Each row was made from one path, in order. Every step used is in the known rows, and no mark comes twice. Write each row's path.
In the rows, zero is written as 128.
Known rows
L/D/Q/H/X/A/F/U: [115 158 113 158  79 100 143  94 112 113 148 163 143 115 113 104 150  66
 170 155  94 145 108]
Q/D: [137 120 110 110 108 151 114  97 121 107 134 117 147 127 136 126 140 149
 143 102 132 160 102]
X/H: [124 124 148 166  82 159 103 116 123 123 160 102 158 130 122 123 124 131
 146 119 124 138 112]
L/D/Q/H/X: [ 67 135  98  91 140 160 216 135 137  58 130 152 131 127 152  91 163 105
 171 130 108 150 102]
L/D/X/H: [119 134 141 148 106 127 152 145 156 111 150 140 152 115 109  96 143 126
 201 107 128 118 135]
E/R: [116 141 144 100 104 136  77 103 122 128 139 109 156 134 128 131 131 139
 165 118 146 132 111]
L/D/R/E/T/U: [117 195 173  83 167 144 159 162 145 109  94 182 126 138  93 126 175 191
 220 151 174 160 156]
D/R/E: [132 164 136 108 140 127 111  99 129 115 105 143 126 110 147 131 143 166
 162 131 150 144 131]
A/X/H/Q/D/R/E/T: [172  82 146 159 154 122 227 156 147  76  74 173 131 196 120 115 185 140
 148 107 149 192 150]
Q/H/X/D/R: [131 125  88 111 113 142 166 131 151  78 108  92 124 146 177 105 154 108
 119 147 116 152 116]
A/F: [149 143 161 132  82 135  37  80  94 135 161 124 154 106 115 134 115 126
 157 116 116 128  92]
X/H/Q/D/R/E/T: [137  84 125 155 144 134 252 170 160  78  67 170 115 176 137 122 204 148
 141 122 151 209 165]
H/Q/D/R/E/T/U: [131 127 136  94 158 150 205 165 143  82  57 162 106 156 140 119 207 178
 178 163 177 206 142]
R/E/T: [106 142 159 116 147 176 141 105 111 134 116 168 115 156 103 149 134 180
 158 127 155 152 112]
A/X/H/Q/D: [175  69 136 173  86 141 155 126 128  81 133 114 176 163 130 107 157 100
 135  95 112 167  98]
L/D: [119 158 144 112  97 149  98 110 132 112 154 139 172 114 111 131 140 136
 172 105 122 136 106]
X/D: [145 137 136 133  77 148  84  97 130 118 136 107 149 126 123 135 137 126
 122 118 131 136  90]
D/Q/H/X: [ 66 122  95 100 139 171 189 112 119  71 129 121 112 129 174  96 144 116
 150 148 120 150  85]
F/U: [123 165 146 133  68 140  29  76  90 153 152 108 178 103 139 147 109 143
 149 125 137 131  80]
X/A: [132 151 136 157  74 154  72  65 132 143 162 105 146 127 106 140 127 119
 151 154 123 137  99]
L/D/X: [113 156 133  99 120 129 118 121 148 114 142 144 148 102 121 107 141 137
 208 109 136 113 110]
Q/H: [105 132 119 108 122 166 130  89 104 117 150 103 148 124 166 114 121 150
 142 115 121 138  89]
H/Q/D/R: [144 109 101 108 101 125 145 126 151  73  96 118 150 124 179 119 188 126
 140 125 133 187 120]
X/A/F: [163 147 154 171  57 126  39  57 111 151 169 120 146 116  86 137 120 103
 153 148 110 133 106]
D/X: [112 142 131 105 117 143  91  95 127 125 140 112 131 103 143 108 121 145
 188 128 145 111  92]

Write each row's path
[181 135 157 137  87 137  60  82 116 118 143 108 166 146 107 131 119 117
 129 104 129 117  74] | A/X/D
[141  92  90 147  89 129 165  97 164 102 115 123 121 129 139 104 177 100
 164 150 130 163 105] | H/Q/D/X/A
[163 126 169 172  93 149  79 102 111 121 168 105 178 151 105 119 105 124
 154 103 121 120  97] | A/X/H
[152  87 108 158 120 118 222 152 155  71  77 148 130 137 160 111 198 131
 135 119 136 197 158] | X/H/Q/D/R/E
[143 127 128 119 135 127 160  86 114  86 118 129 136 141 142  93 142 116
 130 101 131 125  73] | A/X/D/Q/H
[ 78 134 114  99 141 150 169  91 110  92 128 130 125 110 171  99 147 144
 153 120 135 142  87] | D/Q/H
[106 130 115 125  92 153 143 120 142  75 117 126 111 132 131 113 158  90
 130 153 129 147  85] | H/X/D/Q
[134 135 120  96 173 134 188 129 139 101  75 175 104 161 125 135 169 187
 158 114 167 185 154] | Q/D/R/E/T
[105 125 110 115 122 135 182 101 126  85 109 128 120 121 159 100 161 123
 126 116 131 144  89] | X/D/Q/H
[135  94 107 145 119 129 169 134 143 105 130 117 128 127 134  91 147 138
 173 103 139 145 133] | Q/D/X/H
[172  89 110 159  74  99 133  91 144 110 123 137 121 116 118 104 172  82
 167 144 117 155 112] | H/Q/D/X/A/F
[116  89 136 166  84 144 156 138 150 102 134 112 142 118 154  96 155 108
 172 136 130 137 105] | D/X/H/Q
[133 125 118 134  74 167 104 117 135  99 137  98 135 145 127 129 135 100
 119 145 116 142  87] | H/X/D
[114 145 109 165  78 114 116  71  93 125 145 132 127 116 135 107 134  75
 149 174 104 144  88] | D/Q/H/X/A/F/U
[ 94 119  98 108 117 189 150 108 113  96 147  94 136 141 170 109 121 123
 141 143 108 143  87] | Q/H/X
[117 141 131 127  96 131 122  98 136  95 115 135 124 114 126 119 160 118
 134 126 142 140  88] | X/D/Q
[143 149 148 118 144 128 158 128 150 116  77 166 105 159 112 143 166 165
 139 131 165 159 139] | X/D/R/E/T
[137 105 143 141 147 146 242 192 153  79  67 156 111 167 127 107 211 165
 172 159 168 212 165] | X/H/Q/D/R/E/T/U
[156 143 153 129 108 122  99  85 124  93 125 136 143 133 110 111 141 108
 140 110 139 120  72] | A/X/D/Q
[128  87  94 108 110 137 164 121 146  86 106 124 130 116 171  99 173 124
 166 121 138 157  97] | H/Q/D/X
[120 109  95 123  99 172 162 118 128  89 131  93 130 152 158 109 137 106
 110 138 107 146  86] | Q/H/X/D
[158  94 166 182  73 153 111 113 124 101 152 105 182 151 131 116 134  98
 143 117 111 139  85] | A/X/H/Q
